Known rows, with every step that occurs:
gipar/vivab/mebo/venul/kudi/sobiv: 18, 8, 1, 10, -3, 19, 9, 11, 8, -7, 13, 10, 12, -2, -19, -3, -4, 12, 2, -3, 0, 19, 25, -12, 23, -10, -4, 21, 0, 8, 5, -1, -1, -4, 2, -6, 4, -12, -5
vivab/gipar: 18, -6, -4, 13, -8, -11, 4, 11, 8, -10, -5, 1, 13, 7, -23, -4, -8, 9, 2, -12, -4, 2, 17, -4, 12, 1, -9, 10, 6, 7, -9, -5, -3, -4, 5, 0, 4, 6, 3
venul/kudi/gudo/borop/filut: 22, 2, 1, 17, 0, -7, 10, 21, 28, -8, 7, -4, 11, 0, -20, -4, 7, 0, -5, -19, -4, 14, 19, -19, 24, -8, 6, 13, -6, -7, -2, -12, -20, 9, 12, -10, 2, -7, 5
vivab/mebo/venul/kudi/gudo/borop/filut: 30, 1, -3, 16, -3, 7, 26, 21, 18, -8, 14, 12, 17, -1, -23, -1, 6, 16, -5, -18, -1, 18, 21, -19, 25, -13, 2, 23, -6, -11, 7, -9, -14, 6, 18, -14, 3, -18, 0
vivab/mebo/venul/kudi/gudo/borop: 24, 3, 5, 16, -4, 6, 25, 16, 12, -3, 8, 3, 15, -3, -24, -2, 4, 19, -6, -11, -5, 11, 23, -9, 23, -8, -2, 24, 1, -10, 14, -5, -15, 3, 11, -12, 3, -12, 3
tavof/mebo: 16, 10, 3, 13, -1, -7, 10, 3, 3, -6, 7, -6, 1, 4, -6, -3, -3, 10, -1, -3, -6, 8, 9, 1, 0, -3, -7, 9, 4, 1, -4, 5, -7, -1, -1, -6, -3, 11, 11
mebo/venul/kudi/gudo/borop: 18, 6, 13, 15, -1, -4, 20, 15, 16, -3, 7, 0, 13, -5, -22, -5, 10, 10, -9, -13, -5, 12, 19, -11, 23, -6, 3, 20, -2, -5, 9, -2, -15, 3, 7, -13, 1, -7, 10
gipar/kudi/venul: 25, -5, 5, 6, 3, -7, 6, 17, 15, -2, 1, 4, 14, -5, -21, -9, -3, 0, 0, -4, -2, 17, 15, -12, 13, -9, -3, 6, -8, 10, -3, -3, -14, -8, -7, -1, -1, 7, 9
mebo/venul/kudi: 16, 7, 11, 13, -7, 8, 22, 10, 4, -14, 5, 11, 11, -2, -19, 1, 7, 7, -4, -11, -4, 24, 18, -7, 10, -2, -4, 21, 2, 2, 4, 9, -4, 2, -3, -16, 2, 1, 10
gudo/kudi/sobiv: 12, 4, 9, 14, 0, -12, -7, 17, 26, 4, 0, -9, 7, -1, -15, -6, -7, -1, 6, -6, -11, 8, 10, -13, 19, -5, -3, 10, 0, 2, -2, -2, -12, -7, -1, -4, 4, 7, 9
venul/kudi/sobiv: 10, 7, 6, 12, 1, 4, -1, 13, 22, -9, 3, -3, 8, -2, -16, 1, -3, 1, -2, -3, -8, 16, 16, -10, 19, 1, -2, 15, -3, 6, 2, 2, -8, 1, -3, -7, 7, 3, 5
tavof/mebo/vivab/gipar/kudi/gudo/borop/filut: 36, -2, -1, 15, 2, -17, 19, 9, 22, -2, 8, -4, 22, 0, -26, -15, -8, 8, -16, -4, -1, 4, 23, -22, 8, -16, 8, -9, -14, -12, -4, -21, -25, 6, 19, 5, -14, -4, 0
kudi/sobiv: 8, 2, -3, 11, 3, -6, -9, 14, 17, -6, 2, -3, 5, 1, -11, -1, -9, 3, 3, -3, -5, 8, 8, -6, 18, -3, -6, 13, -1, 5, -4, 1, 0, -8, 1, -6, 5, 9, 6
kudi/gipar/vivab/mebo: 23, -5, -9, 7, -7, 0, 0, 10, 4, -9, 4, -3, 11, -1, -23, -13, -10, 17, 10, -4, 1, 3, 15, -3, 17, -8, -12, 16, 5, 9, 1, -4, -11, -7, 7, 1, 5, 1, 2
tavof/mebo/venul/kudi/gudo: 18, 15, 10, 14, 4, 8, 29, 4, 10, -7, 15, 3, 5, -5, -17, -4, 6, 19, -16, -3, -8, 15, 16, -6, 8, -7, -3, 17, -1, -6, 14, 4, -11, -1, 2, -11, 4, -1, 15
tavof/mebo/venul: 19, 10, 6, 12, -2, -3, 21, 2, -5, -8, 12, 7, 4, 0, -7, -3, 2, 14, -5, -4, -2, 12, 9, 0, 1, -7, -6, 15, 2, 1, 1, 11, -1, -5, 0, -12, -4, 9, 12
venul/mebo/vivab/gipar/kudi/gudo/borop: 27, -17, 8, 13, -7, -16, 19, 12, 22, -4, 0, -4, 29, -3, -32, -10, -6, 7, -12, -6, -8, -3, 32, -15, 14, -6, 3, -9, -7, -11, 1, -16, -17, 4, 12, 1, -17, -11, -5
mebo/venul: 15, 2, 4, 11, -5, -3, 16, 10, -1, -10, 4, 11, 9, -1, -13, -2, 4, 9, 0, -9, 1, 15, 10, -4, 12, -4, -8, 18, 4, 3, -1, 8, 3, -7, 2, -14, 0, 7, 9
mebo/vivab/gipar: 15, -6, 4, 14, -11, -8, 15, 10, 7, -8, -6, -2, 20, 6, -24, -8, -7, 9, -6, -6, 0, 3, 17, -7, 6, 0, -4, 3, 5, 0, 0, -5, -3, 4, 13, 2, -1, 9, 0
venul/mebo/vivab/gipar: 13, -12, 8, 14, -14, -6, 20, 11, 6, -16, -2, 6, 24, 5, -24, -2, -4, 9, -6, -8, -8, -1, 23, -8, 6, 2, -2, -1, 2, -4, 2, -2, 2, 7, 11, -3, -8, 0, -3
filut/borop: 13, 4, -4, 10, -1, -8, 4, 12, -4, -10, 7, -7, -2, 2, -8, -2, 1, 4, -1, -5, -9, 15, 15, 1, 6, -3, -15, 10, 1, 3, 1, 1, 2, -2, -3, -11, 0, 12, 11
vivab/gipar/kudi/sobiv: 23, -7, -6, 8, 3, -8, -9, 12, 19, -5, -2, 3, 16, 2, -27, -6, -19, 3, -1, -3, -5, 8, 21, -13, 19, -4, -8, 2, -6, 9, -12, -11, -8, -12, -1, 5, 1, 4, 0
sobiv/kudi/venul/mebo: 20, -5, 13, 10, -13, -7, 6, 23, 12, -3, 0, 8, 10, -2, -11, 0, 6, 10, 6, -12, -9, 5, 13, -11, 20, -2, -5, 12, -6, 5, -2, 3, -6, 4, -5, -4, 4, 1, 10
sobiv/kudi: 22, 4, 2, 12, -13, -7, -2, 14, 8, -2, -8, -2, 1, 3, -8, -3, -2, 9, 7, -12, -5, 16, 9, -5, 15, 3, -14, 18, 4, 2, -12, 2, -9, 4, -5, -7, 3, 11, 12

Rows:
26, -11, 10, 8, -3, -8, 17, 16, 14, -1, -4, 3, 28, -2, -34, -14, -6, 6, -9, 0, 0, 8, 23, -17, 10, -7, 2, -3, -10, 7, 2, -11, -13, -1, 5, 8, -4, 7, 0
mebo/vivab/gipar/kudi/venul
25, 5, 2, 10, -10, 19, 21, 8, -1, -10, 9, 12, 14, -1, -21, -4, 3, 12, 1, -9, 0, 22, 26, -7, 15, -9, -6, 20, 8, 6, 3, 1, -3, 1, 0, -9, 0, -11, -2
gipar/vivab/mebo/venul/kudi
26, -4, -5, 9, 6, -6, 6, 11, 19, -3, 0, -5, 8, -4, -21, -9, -6, 5, -6, -4, -3, 17, 16, -7, 14, -5, -10, 5, -1, -2, -5, -10, -16, -8, -2, -4, 1, 3, 9
gipar/kudi/gudo
22, 2, 0, 14, -2, 19, 27, 13, 10, -9, 8, 10, 12, -3, -24, -2, 1, 23, -9, -8, -5, 18, 21, -6, 19, -6, -8, 25, 4, -7, 16, -2, -8, -1, 6, -11, 11, -9, 5
vivab/mebo/venul/kudi/gudo
32, 0, -2, 5, -15, 5, 5, 11, -3, -4, 4, 10, 10, -6, -20, -13, -4, 28, 8, -8, 1, 11, 14, -9, 23, -8, -15, 27, 2, 8, -1, -1, -10, -5, 2, -2, 7, 0, 7
sobiv/kudi/gipar/vivab/mebo/venul
29, -12, 2, 7, 0, -11, 6, 16, 14, -2, -4, 6, 21, -1, -31, -10, -8, 5, -2, -7, -2, 8, 20, -14, 16, -8, -4, 1, -9, 12, -6, -11, -14, -10, -1, 7, 2, 4, 3
vivab/gipar/kudi/venul
16, -2, -1, 8, -3, -10, -4, 9, 7, -11, 2, -7, 9, -4, -20, -15, -3, 9, 6, -6, 1, 3, 12, -7, 16, -5, -8, 10, 2, 13, -3, -3, -11, -7, 2, 0, 3, 6, 9
kudi/gipar/vivab
16, -1, 1, 15, 1, -20, 4, 15, 19, 2, 0, -14, 7, 0, -16, -7, 1, 7, 0, -12, -3, 0, 11, -6, 21, -4, -2, 11, 3, -4, -1, -10, -16, -2, 9, -5, 0, 3, 8
kudi/gudo/borop
23, 0, 0, 8, -9, 11, 4, 10, 9, -13, 4, -4, 13, -5, -26, -11, -5, 15, 3, -5, -3, 11, 23, -5, 18, -6, -9, 19, 3, 9, 6, -3, -18, 1, 3, 0, 7, -5, 3
venul/kudi/gipar/vivab/mebo
10, -5, 11, 13, -11, -2, 21, 12, 7, -14, 3, 3, 17, -1, -13, -1, 1, 3, -4, -6, -7, 9, 17, -5, 3, 1, -1, 4, 3, -7, 6, 8, 2, 8, 7, -11, -11, 2, 2
venul/mebo/vivab
33, 2, -4, 14, -2, 8, 20, 18, 16, -5, 17, 10, 16, -1, -24, -6, 8, 11, -2, -18, 4, 16, 27, -21, 28, -18, 4, 18, -5, -3, 0, -14, -14, 4, 16, -10, 0, -23, -4
gipar/vivab/mebo/venul/kudi/gudo/borop/filut
15, 6, 7, 13, 1, 8, 24, 11, 14, -10, 7, 6, 10, -5, -23, -2, 8, 13, -13, -9, -5, 18, 17, -8, 18, -4, -5, 20, 0, -3, 12, 1, -8, -1, 3, -14, 9, -4, 11
mebo/venul/kudi/gudo
15, -5, 21, 10, -14, -3, 18, 21, 11, -4, -1, 5, 17, -4, -14, -4, 7, 9, -2, -6, -7, 8, 14, -16, 14, -1, 2, 7, -8, -2, 6, 3, -7, 12, 2, -4, -2, 4, 8
sobiv/kudi/venul/mebo/vivab
20, 0, 11, 10, -8, -14, -6, 12, 16, -1, -1, -12, 11, -5, -25, -21, -2, 5, 7, -10, -7, 2, 14, -12, 17, -8, -5, 8, 3, 10, -2, -6, -22, -6, -1, 3, 1, 4, 11
gudo/kudi/gipar/vivab
12, 17, 12, 12, 4, 9, 16, 4, 9, -8, 16, 7, 6, -4, -13, 0, -1, 11, -9, 2, -8, 17, 15, -10, 10, -7, 0, 17, -8, 2, 9, 11, -5, -2, -3, -11, 1, 1, 11
tavof/mebo/venul/kudi/sobiv
23, 4, 4, 12, -10, 19, 27, 11, 1, -12, 6, 15, 14, 0, -20, 3, 2, 17, -2, -10, -4, 24, 21, -3, 12, -4, -7, 26, 6, -3, 10, 8, -4, 2, 2, -14, 4, -5, 3
vivab/mebo/venul/kudi
21, -1, -3, 7, 6, -6, -8, 12, 19, -4, 3, 1, 9, -4, -15, -4, -13, -1, 0, 1, -4, 19, 16, -11, 16, -5, -8, 6, -7, 5, -8, -3, -10, -10, -5, -4, -3, 5, 6
gipar/kudi/sobiv
28, -18, 4, 7, -5, -8, 12, 16, 14, -10, 1, 14, 26, -1, -31, -5, -6, 4, -1, -10, -9, 2, 27, -14, 15, -6, -3, -4, -10, 8, -5, -7, -7, -8, -3, 3, -4, -6, 1
vivab/gipar/kudi/venul/mebo
24, 1, 4, 10, -9, 16, 22, 12, 4, -17, 7, 12, 18, -5, -29, -4, -2, 25, -2, -6, -5, 16, 17, -6, 15, -5, -10, 30, 0, 1, 18, 7, -12, -1, 6, -11, 10, -2, 9
vivab/mebo/venul/kudi/gipar
18, 0, 17, 14, -4, -13, 6, 23, 20, 7, -2, -6, 12, -3, -21, -11, 2, 0, 4, -11, -8, 5, 10, -13, 17, -8, 1, 9, -3, 6, 4, -2, -17, -5, -1, -1, 5, 9, 12
gudo/kudi/venul
25, -16, 3, 10, -4, -4, 22, 11, 19, -11, 1, 2, 27, -4, -33, -8, -9, 10, -15, -3, -9, 4, 29, -13, 9, -3, -4, -9, -4, -8, 3, -13, -9, 0, 9, 1, -8, -8, -3
venul/mebo/vivab/gipar/kudi/gudo
12, -8, 10, 10, -4, -7, 13, 20, 11, -10, 6, 8, 14, -1, -16, 0, 4, 5, 2, -10, -7, 3, 14, -7, 16, -5, 1, 8, -5, 6, 4, 3, 0, -3, 1, -7, 0, 1, 6
kudi/venul/mebo
21, 14, 14, 8, -3, 5, 19, -1, 1, -14, 16, 3, 10, -9, -21, -13, 4, 16, -6, 0, -4, 11, 19, -8, 7, -10, -2, 15, -5, 10, 9, 6, -16, -3, -3, -6, -1, -1, 15
tavof/mebo/venul/kudi/gipar/vivab
19, -13, 6, 9, -4, -4, 8, 11, 19, -12, 3, 8, 27, -1, -28, -4, -14, 3, -9, 3, -10, 5, 28, -18, 11, -4, -1, -8, -10, -3, -2, -7, -4, -1, 4, 3, -11, -5, -5
venul/mebo/vivab/gipar/kudi/sobiv
29, -1, 5, 9, -10, 0, 11, 13, 6, -1, 7, 4, 16, -6, -28, -18, -4, 19, 6, -8, -4, 6, 15, -11, 18, -14, -9, 19, 4, 6, 7, -3, -16, -11, 5, -2, 3, -5, 6
gudo/kudi/gipar/vivab/mebo/venul
26, -14, 6, 10, -11, -5, 19, 9, 10, -14, -1, 9, 28, 0, -29, -6, -10, 4, -9, -4, -8, 8, 30, -12, 3, -1, -3, -8, -3, -3, -4, -4, -6, 4, 4, -1, -15, -3, -3
venul/mebo/vivab/gipar/kudi
18, 5, 10, 8, -6, 6, 13, 7, 5, -16, 8, 6, 13, -9, -28, -13, 7, 12, -3, -8, -1, 16, 20, -11, 17, -8, -3, 18, -1, 12, 6, 4, -11, -2, -1, -7, 3, -4, 10
mebo/venul/kudi/gipar/vivab
24, 3, -1, 11, -2, 18, 23, 10, 8, -7, 11, 7, 11, -4, -25, -7, 2, 18, -6, -8, -1, 18, 27, -9, 21, -10, -7, 19, 5, 0, 10, -8, -7, -3, 6, -7, 7, -15, -1
gipar/vivab/mebo/venul/kudi/gudo
26, 5, 5, 13, -3, 6, 19, 12, 11, 2, 11, 0, 15, -4, -24, -8, 5, 14, -3, -12, 0, 10, 28, -11, 25, -13, 0, 19, 3, -2, 7, -11, -15, 1, 8, -8, 0, -17, -3
gipar/vivab/mebo/venul/kudi/gudo/borop
30, -2, -4, 7, -15, 1, -7, 12, 6, -2, -2, -3, 6, -2, -19, -14, -9, 23, 13, -6, -2, 7, 14, -7, 20, -5, -18, 21, 3, 8, -5, -6, -16, -2, 1, 4, 8, 1, 5
sobiv/kudi/gipar/vivab/mebo
